Each row was made from one small tree. The marks that hang from a mark follow it in brackets, in alphabetical order. Every link used is in the known rows. Write each row's tree.
Known rows
susila(guga tomin(gimule)): [-0.86 -2.16 -0.58  0.52  0.19 -4.64  0.87  0.00 -0.69  0.19  2.93 -0.86
 -0.42  0.78 -0.61 -2.96 -1.92 -0.16  2.05  0.77 -3.38]
voko(kader(gimule(susila(tomin)))): [ 0.92  0.07  0.99 -0.30  2.52  2.96 -1.20  2.69 -3.57  0.34  0.20 -1.95
  0.43 -1.60  1.10 -2.44 -1.45  2.99  1.22  3.53  0.39]
mituv(susila(guga kader)): [-2.60  1.00  1.59  0.35 -0.60 -0.31 -0.32  1.58 -1.59 -1.22  1.86  0.12
  1.52  2.12 -0.06 -2.56 -0.78  1.23  1.97  2.36 -0.96]
guga(susila(mituv tomin)): [-4.62 -2.54  0.08  2.31  3.17  0.74  1.44  1.51 -2.95  1.35  0.36 -0.86
 -1.63 -0.80  0.02 -1.53  0.15 -0.21 -0.11 -0.25 -0.96]
tomin(gimule susila(guga)): [ 2.04 -1.25  1.32 -2.23  1.91 -5.54 -0.46 -2.04 -0.58  1.27  3.14  2.34
  0.81  4.46  0.05 -1.06 -0.96  1.41  0.91  1.48 -2.91]
kader(gimule(susila)): [ 0.72  1.36  2.76 -0.31 -0.35  1.58 -0.44  3.10 -0.78  1.11 -0.77 -1.42
  0.62 -2.14  1.77 -0.45  1.08  3.88 -0.25  1.47 -0.29]
kader(gimule(susila(mituv))): [ 0.00  1.12  3.34 -0.04  0.78  0.64 -0.31  3.50 -1.80  1.71 -0.58 -2.47
  0.83 -2.04  2.78 -1.08  1.87  4.85 -0.21  1.16 -0.31]
susila(kader mituv): [-1.38 -0.90  1.60  0.98  4.99 -1.23  0.06  1.41 -3.94 -0.63  0.72 -0.51
  0.69  0.53  2.25 -3.55 -1.32  2.83  1.04 -0.13 -0.07]
tomin(susila): [ 0.23  0.22  1.20 -2.29  1.83 -1.98 -0.84 -1.46 -0.78  2.26  0.91  2.57
 -0.68  2.30 -0.45 -0.09 -0.67  0.54 -0.57  0.35 -0.43]
voko(kader(gimule(susila(guga mituv tomin)))): [ 0.37 -0.35  1.62 -0.18  3.10  1.04 -1.50  2.79 -3.88  0.30  1.02 -3.25
  0.48 -0.86  1.93 -3.07 -1.17  3.31  2.00  3.48  0.01]
susila(kader(gimule)): [ 1.09  0.17  1.04 -0.79  3.51  0.71 -0.50  1.08 -2.51 -0.78  0.15  0.68
  0.36 -0.53  0.73 -2.12 -1.89  2.87  1.37  0.59  0.35]
kader(gimule(susila(tomin))): [-0.31  0.96  2.29  0.04 -0.11  1.67  0.10  3.41 -1.39  1.76 -0.53 -1.28
  0.03 -2.95  1.23 -1.48  0.43  3.75 -0.28  1.43 -0.88]
mituv(susila(guga kader(gimule) tomin)): [-3.52  0.77  1.72  0.06  0.10 -0.30  0.27  2.37 -2.90  0.31  2.22 -0.29
  0.54  0.23 -0.48 -3.90 -1.43  2.52  2.24  2.42 -1.55]
voko(kader(gimule)): [ 2.07 -0.11  0.40 -1.47  3.37  1.93 -1.63  0.74 -3.08 -0.16  0.42 -1.90
  0.31 -0.33  0.85 -1.30 -1.03  2.40  1.73  2.82  1.25]
gimule(kader): [ 1.24  1.15  2.07  1.60  0.39  2.88  0.62  1.60 -0.22  0.49  1.04  2.15
  0.27 -1.85  1.32 -0.68  1.13  1.46 -1.03  2.09 -0.08]
kader(gimule(susila(guga mituv tomin))): [-1.11  0.39  3.02  0.06  0.72 -1.28 -0.33  3.40 -2.02  1.84  0.66 -3.08
  0.00 -1.99  2.43 -2.40  0.82  4.12  0.63  1.36 -1.36]
susila(kader(gimule) mituv tomin): [-2.57 -1.19  1.77  0.44  6.00 -1.37  0.75  2.47 -5.83  1.56  1.01 -1.05
 -0.82 -2.15  1.73 -5.49 -2.18  4.70  1.17 -0.18 -0.93]
mituv(susila(guga kader tomin(gimule))): [-3.20 -0.15  1.03  1.21 -0.13 -0.85  1.04  1.89 -2.67 -0.46  2.65  0.87
  1.53  1.21 -0.58 -4.18 -1.81  1.91  1.97  2.74 -2.59]
guga(susila(kader(gimule) mituv tomin)): [-3.91 -2.44  0.92  1.86  5.65  1.08  1.09  2.25 -4.75  0.84  0.43 -0.41
 -1.25 -1.25  0.45 -3.02 -1.18  1.81  0.78  0.13 -0.70]

Which tree is each row?
[-3.38 -2.72  0.96  3.08  3.59  1.34  2.21  1.96 -3.28  1.27  1.04  0.34
 -0.69 -1.00  0.67 -1.97  0.52  1.08 -0.54  0.89 -1.78]
guga(susila(mituv tomin(gimule(kader))))
[ 1.19 -0.01  1.81 -0.51  3.22  1.02 -1.88  2.51 -3.51 -0.20  0.79 -3.28
  1.00 -0.24  2.30 -2.38 -0.68  3.41  1.92  3.62  0.38]
voko(kader(gimule(susila(guga mituv))))
[ 0.47 -0.41  1.43 -2.46  3.36 -4.24 -1.76 -1.49 -1.54  0.40  2.62  2.41
 -0.34  3.83 -0.26 -2.05 -2.83  0.34  1.63  0.80 -1.23]
tomin(susila(guga kader))
[-3.05  0.43  1.56  1.48 -2.00 -0.21  1.42  2.06 -1.41  0.96  2.83  0.43
  1.19  0.29 -0.24 -2.87  0.43  1.88  0.87  3.25 -2.64]
mituv(susila(guga tomin(gimule(kader))))
[ 1.12  0.11  1.76 -0.33  3.25  2.41 -1.51  2.65 -3.83  0.14  0.22 -2.68
  0.89 -0.97  2.27 -2.12 -0.40  3.73  1.21  3.43  0.86]
voko(kader(gimule(susila(mituv))))
[ 0.98 -1.49  2.37 -1.18  5.80 -3.77  0.26 -0.66 -3.95  1.52  2.26  3.26
  1.45  3.38  1.50 -3.00 -1.61  4.01  0.28  1.05 -2.14]
tomin(gimule susila(kader mituv))
[-3.64 -3.28  0.31  2.90  5.49  0.64  1.89  1.91 -4.67 -0.04  0.84  0.75
 -0.35 -0.23  0.32 -3.31 -1.65  1.15  0.60  0.41 -1.69]
guga(susila(kader mituv tomin(gimule)))
[-3.53 -0.19  2.58  3.26  1.87  1.26  0.93  4.84 -3.68  0.34  0.02 -0.37
  0.83 -2.20  2.08 -4.80 -1.73  3.18 -0.21  1.47 -1.62]
gimule(susila(kader mituv tomin))
[-0.71  0.36  2.26  1.90 -0.24 -0.34 -0.78  3.70 -0.88 -2.02  0.78 -0.32
  1.48  0.36  1.59 -2.86 -1.71  1.22  1.32  2.22 -1.62]
gimule(susila(guga kader))
[ 0.57 -1.12  2.27  2.21  1.38 -2.05  0.76  2.77 -1.98 -1.25  1.44 -0.13
  2.67  1.11  2.58 -3.12 -0.54  3.40  1.01  2.14 -2.78]
tomin(gimule(susila(guga kader mituv)))
[ 1.10 -1.93  2.40 -1.49  5.46 -6.49 -0.45 -1.10 -3.35  0.83  3.61  2.02
  1.33  4.86  1.72 -3.45 -1.81  3.30  1.65  1.29 -2.93]
tomin(gimule susila(guga kader mituv))
[-0.82 -1.27  0.47 -0.51  3.30 -3.49 -0.56  1.31 -3.03 -0.47  2.59 -0.88
 -1.09 -0.32 -0.17 -4.77 -3.83  1.61  3.24  0.61 -2.00]
susila(guga kader(gimule) tomin)
[-4.29  0.62  0.81  0.48 -2.28 -0.73  0.60  1.55 -1.13  0.86  2.04 -0.76
  0.42  0.58 -0.83 -2.42 -0.07  0.63  1.20  2.09 -1.82]
mituv(susila(guga tomin))
[ 1.23 -0.19  3.51  3.07  0.36 -0.20  1.24  3.57 -1.20 -0.05  2.04  0.35
  2.67 -0.41  3.50 -2.50  1.55  3.98 -0.26  3.33 -2.96]
tomin(gimule(kader susila(guga mituv)))
[ 1.23 -0.87  1.55  1.86  0.40 -1.03  0.65  2.50 -1.03 -1.78  1.26  0.82
  2.64  0.99  1.42 -2.45 -1.27  2.45  0.97  2.31 -2.77]
tomin(gimule(susila(guga kader)))
[-0.26 -1.65  0.41  1.36  0.31 -3.24  1.18  0.78 -0.88  0.44  3.43  0.20
 -0.47 -0.19  0.05 -3.22 -1.33  0.50  1.47  1.72 -3.50]
susila(guga tomin(gimule(kader)))
[ 2.77 -0.01  2.62 -0.71  2.63 -0.83  0.71 -0.48 -1.31  2.25  2.31  5.03
  1.03  1.72  0.88 -1.01  0.20  3.15 -1.20  2.69 -2.13]
tomin(gimule(kader) susila)
[-0.76 -0.58  2.21 -2.34  2.89 -5.93 -1.43 -1.45 -1.72  2.38  2.69 -0.15
 -0.75  3.72  1.22 -1.45 -0.08  1.11  0.77  0.26 -1.33]
tomin(susila(guga mituv))
[-3.28 -2.28  0.92  1.24  4.66 -5.34  0.06  1.53 -4.49 -0.23  3.16 -1.99
 -0.84  0.65  1.34 -6.18 -3.29  1.46  2.88 -0.04 -2.39]
susila(guga kader mituv tomin)
